What can hang from each mark
k_9: k_171 k_217 k_344 k_375 k_516 k_594 k_643
k_575: k_266 k_516
k_774: k_347
k_686: k_375
k_516: k_9 k_347 k_364 k_926
k_926: k_516
k_344: k_9
k_266: k_364
k_171: k_686
k_364: k_266
k_347: k_774
k_217: k_9
k_375: k_9 k_686

Every row comes from one small tree of marks. The marks that hang from a mark follow it in brackets, in the order of their numbers. Every link used is in the known rows. Which tree was each row made from?
In the rows, 128 means zero.
Known rows
k_344[k_9[k_217 k_375[k_686] k_594 k_643]]: [109, 120, 104,  96, 141, 129, 163, 113, 109, 121, 126, 112, 125, 158, 104,
 126,  68, 134, 129, 147,  86, 161, 127, 158, 142, 144, 128, 125, 176, 152,
 151,  77]
k_375[k_9[k_344 k_516[k_347]] k_686]: [133, 143, 113, 116, 124, 140, 116,  85, 132, 144, 138, 110, 142,  90, 111,
  97, 110, 133, 152, 117, 103, 136, 128,  95, 165, 132, 139, 133, 114, 133,
 108, 148]
k_9[k_217 k_344 k_375 k_643]: [ 99, 138, 150, 131, 128, 122, 164, 119, 123, 148, 144, 124, 121, 146, 137,
 158,  94, 125, 164, 146, 126, 161, 106, 148, 144, 124, 110, 121, 193, 170,
 162,  86]
k_686[k_375[k_9[k_171 k_217 k_344 k_594]]]: [ 53, 109, 131, 134, 123, 106, 147, 120,  86, 164, 153,  90,  97, 162, 147,
 132, 118, 105, 140, 147,  93, 130, 113, 142, 147, 128, 137, 140, 163, 176,
 136,  72]
k_926[k_516[k_9[k_171 k_643]]]: [144, 153, 144, 127, 153, 127, 156, 121, 141, 117, 137, 114, 134, 122, 138,
 134, 117, 131, 109, 140, 104, 149, 125, 102, 123, 124, 132, 108, 175, 145,
 118, 128]
k_686[k_375[k_9[k_171]]]: [ 94, 115, 129,  91, 111, 103, 158,  99, 131, 161, 143,  81,  95, 121,  88,
 107, 137, 114, 124, 138,  94, 109, 123,  98, 148, 160, 143, 140, 116, 127,
  87, 102]
k_926[k_516[k_347 k_364]]: [116,  99, 122, 142, 102, 131, 167, 115, 160, 114, 120, 141, 123,  95, 111,
  95, 144, 121, 151, 120, 146, 150, 121,  92, 150, 143, 146, 122, 144, 115,
  86, 160]
k_575[k_266[k_364] k_516[k_9[k_375] k_347[k_774]]]: [183, 152, 184, 152, 139, 130, 169, 129, 143, 142,  81, 154, 135, 124,  97,
 120, 170,  80, 152, 124, 136, 152, 148,  67, 128, 162, 154, 110, 103, 121,
  64, 192]
k_375[k_9[k_217]]: [110,  76, 114,  85, 124, 110, 141,  62, 128, 130, 129, 111, 141, 112,  95,
  88, 101, 126, 144, 145, 120, 146, 137, 127, 152, 144, 147, 137, 148, 124,
 108, 107]
k_575[k_266[k_364] k_516]: [168, 127, 149,  83, 117, 154, 194,  97, 156, 132, 142, 134, 138, 115,  85,
 100, 137,  97, 132, 137, 185, 147, 157,  65, 132, 175, 171, 111, 104, 100,
  69, 154]
k_575[k_266 k_516]: [159, 141, 151,  82, 115, 141, 193,  88, 156, 142, 148, 126, 138, 126,  82,
 101, 115, 102, 123, 132, 151, 144, 132,  71, 129, 147, 164, 119, 128, 110,
  80, 151]
k_217[k_9[k_171 k_516]]: [133, 145, 107,  77, 112, 157, 160, 115, 143, 155, 144, 105, 115, 123, 123,
 135, 118, 106, 129, 146, 134, 118, 118, 123, 134, 148, 142, 116, 140, 131,
 133, 137]
k_375[k_9[k_344 k_516 k_594] k_686]: [115, 143, 109,  98, 136, 153, 117, 100, 107, 139, 164,  86, 149, 119, 131,
 115,  91, 123, 131, 123, 117, 133, 132, 112, 163, 124, 156, 141, 132, 133,
 132, 106]
k_217[k_9]: [128,  95, 121,  76, 119, 136, 164,  86, 173, 133, 142, 107, 124, 120, 118,
 110, 109, 125, 132, 135, 136, 131, 119, 113, 140, 160, 156, 115, 145, 117,
 117, 119]
k_575[k_266 k_516[k_9[k_344]]]: [158, 158, 194, 124, 152, 130, 168,  95, 171, 139, 158, 119, 160, 143, 131,
 120, 128, 104, 126, 126, 131, 153, 123,  63, 134, 130, 158, 109, 158, 136,
  91, 152]
k_217[k_9[k_375 k_516[k_347[k_774]]]]: [140, 148, 119, 125, 113, 145, 148, 132, 132, 169, 104, 125, 114, 124, 110,
 137, 125,  91, 156, 126, 120, 131, 117, 124, 135, 149, 140, 116, 126, 130,
 120, 160]
k_686[k_375[k_9[k_516]]]: [121, 115, 127,  78, 128, 123, 148,  88, 144, 164, 170,  78, 129, 116,  88,
 104, 123, 106, 115, 145, 122, 118, 144,  81, 151, 155, 171, 138, 104, 123,
  86, 108]
k_686[k_375[k_9[k_171 k_217 k_516[k_347] k_643]]]: [111, 129, 118, 139, 126, 124, 144, 117, 104, 167, 154, 121, 116, 124, 121,
 135, 107, 103, 145, 175,  83, 131, 133, 122, 146, 127, 136, 123, 132, 183,
 125, 120]
k_686[k_375[k_9[k_344 k_516[k_347]]]]: [107, 131, 139, 134, 127, 114, 137, 100, 142, 175, 166,  94, 126, 110, 120,
 111, 134, 111, 147, 132, 107, 133, 129,  75, 161, 138, 149, 130, 116, 153,
  94, 131]
k_516[k_926]: [145, 103, 144,  93, 116, 122, 159,  96, 146, 134, 138, 116, 131, 111, 116,
  98, 135, 123, 129, 143, 150, 129, 129,  95, 158, 134, 134, 132, 121, 150,
  94, 116]
k_171[k_686[k_375[k_9[k_217]]]]: [ 93,  63, 138,  82, 137,  93, 166,  62, 150, 130, 149, 106, 133, 135,  90,
  92, 107, 113, 110, 159,  94, 127, 133, 129, 140, 163, 162, 152, 123, 132,
 105,  86]
k_575[k_266 k_516[k_9 k_347[k_774] k_364]]: [168, 129, 189, 167, 134, 138, 157, 124, 161, 126, 123, 153, 156, 134, 122,
 108, 146,  80, 154, 127, 129, 136, 130,  76, 143, 138, 180, 106, 130, 116,
  62, 194]
k_375[k_9]: [121, 100, 119,  79, 121, 109, 140,  66, 143, 136, 140,  95, 143,  97,  87,
  86, 112, 127, 143, 130, 126, 138, 138,  95, 159, 152, 148, 139, 129, 106,
  88, 120]
k_516[k_347 k_364[k_266]]: [130,  88, 148, 156,  92, 128, 176, 100, 166, 121, 134, 142, 105,  94, 117,
  87, 169, 111, 172, 126, 151, 147, 124,  99, 161, 150, 142, 133, 121, 137,
  90, 146]
k_375[k_9[k_344 k_594] k_686]: [ 99, 116, 118, 103, 130, 133, 124,  90, 115, 125, 149,  88, 137, 121, 128,
 101,  96, 137, 140, 115, 106, 137, 123, 118, 166, 130, 150, 142, 142, 128,
 125,  94]
k_516[k_9[k_344] k_347]: [132, 119, 168, 145, 145, 107, 136,  89, 168, 138, 129, 121, 146, 103, 154,
 114, 138, 137, 163, 124, 107, 160, 117,  78, 149, 130, 128, 119, 159, 158,
 113, 148]
k_774[k_347]: [143, 103, 124,  79, 106, 126, 185,  80, 129, 152, 119, 118, 114, 131,  68,
  97, 124, 121, 148, 132, 132, 138, 128, 107, 147, 156, 144, 131, 129, 108,
 112, 138]
k_575[k_516[k_364]]: [123, 112, 144,  98, 106, 135, 178, 108, 167, 125, 155, 102, 146, 130, 108,
  99, 131, 100, 152, 129, 165, 130, 125,  89, 149, 161, 162, 131, 136, 108,
  94, 136]
k_347[k_774]: [136, 111, 128,  89, 119, 127, 151, 102, 123, 146, 134, 103, 123, 124, 104,
 101, 109, 123, 148, 122, 135, 133, 130, 117, 134, 157, 159, 126, 135,  96,
 101, 118]
k_217[k_9[k_344 k_516[k_364] k_594]]: [ 94, 125, 130, 130, 123, 172, 149, 144, 147, 137, 186, 105, 142, 147, 183,
 149, 112,  90, 153, 142, 168, 128, 114, 133, 164, 132, 164, 115, 172, 145,
 152, 117]
k_575[k_266[k_364] k_516[k_926]]: [184, 124, 165, 102, 118, 149, 192, 111, 149, 129, 139, 142, 142, 120,  99,
  94, 156,  87, 119, 150, 194, 137, 156,  60, 148, 154, 158, 113,  88, 133,
  57, 156]
k_686[k_375[k_9[k_516[k_364] k_643]]]: [109, 117, 145, 117, 129, 141, 147, 122, 152, 145, 203,  91, 143, 125, 119,
 131, 113, 101, 134, 163, 134, 110, 143,  98, 174, 146, 178, 123, 128, 131,
  99, 101]

Write each row's tree
[ 74, 163, 137, 151, 120, 127, 162, 152,  77, 155, 138, 123, 100, 162, 167,
 182,  97, 109, 166, 153, 112, 157,  99, 169, 140, 110,  96, 129, 206, 198,
 191,  80]  k_9[k_171 k_217 k_344 k_375 k_594 k_643]
[ 70,  96, 142, 142, 150, 115, 145, 112, 104, 150, 193,  92, 129, 161, 161,
 137,  81, 113, 142, 158, 101, 148, 126, 134, 154, 119, 158, 123, 179, 182,
 145,  55]  k_686[k_375[k_9[k_217 k_344 k_594 k_643]]]
[150, 109, 209, 230, 134, 115, 142, 137, 150, 126, 129, 138, 124, 131, 185,
 101, 196,  91, 167, 122, 131, 135, 116, 103, 174, 113, 132, 121, 133, 173,
  79, 152]  k_516[k_9[k_344] k_347[k_774] k_364[k_266] k_926]
[ 93, 145, 129, 113, 112, 106, 135,  98, 120, 155, 142,  92, 121, 112, 117,
 114, 124, 122, 154, 123, 112, 130, 113, 114, 158, 142, 115, 139, 156, 127,
 105, 117]  k_375[k_9[k_171 k_344]]
[162, 110, 156, 169, 100, 145, 166, 122, 152, 132, 143, 147, 121,  98, 135,
  93, 185,  87, 154, 145, 171, 132, 133,  89, 176, 123, 135, 135,  96, 172,
  84, 159]  k_9[k_516[k_347 k_364[k_266] k_926]]
[134, 174, 145, 120, 116, 139, 149, 134, 115, 166, 155, 108, 122, 126, 149,
 136, 143, 103, 135, 143, 149, 121, 114, 106, 155, 117, 109, 129, 138, 174,
 121, 129]  k_9[k_171 k_344 k_516[k_926]]
[123, 128, 141,  98, 131, 126, 152, 107, 129, 125,  70, 122, 102, 143, 106,
 135, 133, 132, 126, 136,  76, 133, 107, 147, 133, 133, 114, 138, 146, 159,
 145, 112]  k_516[k_9[k_171 k_217 k_375[k_686]]]
[ 95,  90, 147, 135, 131, 131, 145, 126, 121, 113, 122, 128, 131, 149, 170,
 139, 134, 104, 153, 161, 122, 138, 120, 150, 152, 122, 145, 132, 183, 170,
 147, 109]  k_516[k_9[k_171 k_217 k_594] k_364]
[139, 122, 122, 106, 132, 133, 125, 102, 104, 143, 154, 100, 160, 111, 130,
 104, 119,  94, 121, 153, 147, 130, 150,  95, 174, 112, 148, 144, 114, 163,
 101, 121]  k_375[k_9[k_516[k_926] k_594]]
[110, 162, 156, 127, 124, 121, 163, 122, 141, 151, 156, 108, 118, 129, 130,
 155, 107, 128, 159, 129, 130, 152, 107, 116, 150, 133, 109, 122, 176, 152,
 143,  98]  k_9[k_344 k_375 k_643]
[124, 159, 145,  90, 136, 137, 182, 124, 141, 152, 189, 109, 119, 137, 123,
 151, 103, 102, 104, 174, 106, 112, 127, 115, 127, 153, 147, 135, 127, 151,
 139,  98]  k_9[k_171[k_686[k_375]] k_516 k_643]
[145, 126, 157, 139,  98, 144, 189, 111, 166, 131, 138, 160, 138, 114,  99,
 102, 141,  90, 159, 133, 156, 142, 124,  70, 153, 144, 163, 116, 124, 123,
  72, 185]  k_575[k_266 k_516[k_347 k_364]]
[106, 131, 126, 121, 145, 138, 123, 102, 111, 122, 174,  95, 146, 126, 147,
 121,  69, 138, 140, 130, 102, 144, 128, 123, 168, 121, 150, 126, 158, 144,
 140,  83]  k_375[k_9[k_344 k_594 k_643] k_686]
[ 99, 131, 121,  97,  97, 116, 175, 114, 109, 155,  90, 123,  89, 136,  96,
 138, 130, 114, 152, 143, 115, 139, 107, 152, 132, 143, 102, 141, 158, 153,
 141, 109]  k_9[k_171 k_217 k_375]
[ 92, 130,  91,  87, 116, 122, 164, 119,  93, 135,  86, 107,  96, 159,  88,
 120, 105, 123, 129, 133,  77, 144, 114, 165, 135, 154, 109, 144, 162, 143,
 141,  92]  k_344[k_9[k_171 k_217 k_375[k_686] k_594]]
[ 92, 189, 128, 145, 126, 149, 155, 159,  71, 167, 152, 121, 115, 162, 169,
 194,  93,  96, 160, 161, 122, 154, 108, 164, 141, 102, 105, 127, 196, 204,
 198,  90]  k_9[k_171 k_217 k_344 k_375 k_516 k_594 k_643]
[ 97, 152, 122, 105,  99, 123, 166, 131, 100, 154, 105, 111,  91, 129, 114,
 147, 135, 107, 147, 131, 122, 138, 109, 128, 140, 139, 111, 149, 152, 156,
 142, 108]  k_9[k_171 k_375 k_594]
[132, 119, 178, 134, 148, 119, 142, 115, 142, 122,  94, 124, 127, 151, 143,
 128, 142, 129, 122, 136,  99, 135, 104, 134, 160, 106, 110, 131, 149, 191,
 136, 102]  k_516[k_9[k_217 k_344 k_375[k_686]] k_926]
[106, 156, 114,  82, 106,  97, 174, 110, 136, 156, 103,  93, 100, 127,  69,
 118, 136, 118, 139, 123, 100, 140, 118, 116, 142, 175,  98, 139, 156, 116,
  98, 122]  k_344[k_9[k_171 k_375]]
[175, 139, 169, 103, 115, 138, 189, 102, 150, 139, 145, 136, 142, 131,  95,
  96, 136,  92, 110, 142, 163, 133, 132,  68, 146, 129, 151, 120, 112, 145,
  68, 153]  k_575[k_266 k_516[k_926]]
[117, 125, 121, 157, 125, 148, 122, 121, 118, 129, 174, 129, 166,  98, 150,
 127, 100,  95, 173, 161, 137, 145, 146, 105, 182, 118, 159, 128, 145, 156,
 123, 140]  k_375[k_9[k_516[k_347 k_364] k_594 k_643]]
[107, 115, 123, 103, 135, 110, 152,  80, 117, 119, 150, 127, 144, 125, 116,
 117,  79, 114, 132, 175,  89, 136, 130, 159, 141, 142, 126, 142, 161, 144,
 139, 101]  k_375[k_9[k_171[k_686] k_217 k_643]]
[109, 155, 148, 147, 107, 134, 127, 139, 119, 149, 162, 105, 138, 120, 145,
 127, 156,  85, 148, 147, 150, 104, 120, 112, 193, 114, 117, 138, 136, 155,
  98, 139]  k_375[k_9[k_171 k_344 k_516[k_364 k_926]]]
[164, 126, 149, 140, 115, 117, 159, 120, 121, 149, 113, 124, 140, 130, 119,
  83, 141,  93, 150, 123, 136, 134, 125,  81, 137, 137, 141, 125, 104, 150,
  73, 163]  k_575[k_516[k_347[k_774] k_926]]
[178, 110, 202, 205, 130, 117, 163, 129, 155, 119, 120, 131, 139, 138, 152,
  81, 196,  70, 150, 123, 137, 134, 127,  78, 155, 129, 154, 126, 104, 163,
  59, 171]  k_575[k_516[k_9 k_347[k_774] k_364[k_266] k_926]]
[170, 104, 202, 159, 134, 121, 179, 111, 183, 107, 145, 110, 147, 140, 144,
  85, 191,  81, 122, 134, 157, 131, 129,  73, 162, 132, 151, 133, 115, 163,
  70, 141]  k_575[k_516[k_9 k_364[k_266] k_926]]
[117, 119, 165, 125, 158, 121, 135, 101, 144, 131, 152,  98, 152, 134, 177,
 128, 119, 127, 143, 129, 122, 157, 123,  99, 149, 123, 148, 126, 178, 161,
 136, 105]  k_516[k_9[k_344 k_594]]
[146,  95, 162, 185, 129, 122, 170, 105, 181,  97, 116, 139, 123, 101, 133,
  86, 183, 112, 136, 115, 130, 162, 126,  82, 145, 135, 149, 124, 137, 138,
  77, 164]  k_926[k_516[k_9 k_347 k_364[k_266]]]
[143, 128, 162, 107, 104, 150, 194, 111, 167, 128, 157, 136, 140, 131,  95,
 108, 129,  90, 138, 135, 172, 131, 127,  82, 151, 151, 174, 117, 132, 104,
  75, 155]  k_575[k_266 k_516[k_364]]
[ 93, 149, 139, 132, 142, 138, 166, 130, 134, 127, 182, 119, 130, 154, 192,
 165,  79, 105, 131, 157, 106, 134, 102, 157, 135, 135, 127, 118, 191, 165,
 179,  95]  k_217[k_9[k_171[k_686] k_344 k_594 k_643]]
[124, 103, 145, 184, 143, 131, 134, 143, 127, 107, 109, 135, 143, 128, 160,
 111, 140, 101, 148, 117, 119, 152, 129, 106, 141, 123, 168, 119, 158, 129,
  96, 158]  k_926[k_516[k_9[k_594] k_347[k_774] k_364]]
[129, 157, 128, 146, 104, 157, 152, 145, 132, 143, 156, 144, 129, 104, 144,
 150, 123, 103, 175, 162, 139, 130, 124, 113, 161, 130, 129, 117, 146, 157,
 130, 154]  k_9[k_171 k_516[k_347 k_364] k_643]
[137,  62, 175, 167, 134, 115, 140, 108, 164, 106, 107, 160, 151, 120, 161,
 105, 161, 109, 156, 165, 128, 141, 124, 111, 173, 112, 133, 122, 146, 191,
 102, 148]  k_516[k_9[k_217] k_347 k_364 k_926]
[138, 183, 148, 136, 136, 164, 145, 158,  98, 144, 158, 113, 132, 144, 162,
 164, 105, 110, 127, 145, 132, 133, 117, 126, 168,  93, 119, 129, 141, 202,
 162,  93]  k_9[k_344 k_375[k_686] k_516[k_926] k_594 k_643]
[147, 154, 201, 190, 150, 103, 140, 131, 155, 140, 123, 138, 143, 119, 173,
 149, 151, 119, 153, 145, 103, 155, 111,  89, 169, 100,  91, 114, 161, 214,
 123, 136]  k_516[k_9[k_344 k_375 k_643] k_347 k_926]
[154,  91, 181, 176, 134, 116, 126, 131, 152, 120, 110, 144, 146, 120, 157,
 103, 167, 102, 162, 138, 128, 123, 127,  98, 171, 124, 146, 119, 126, 154,
  76, 162]  k_516[k_9 k_347[k_774] k_364 k_926]
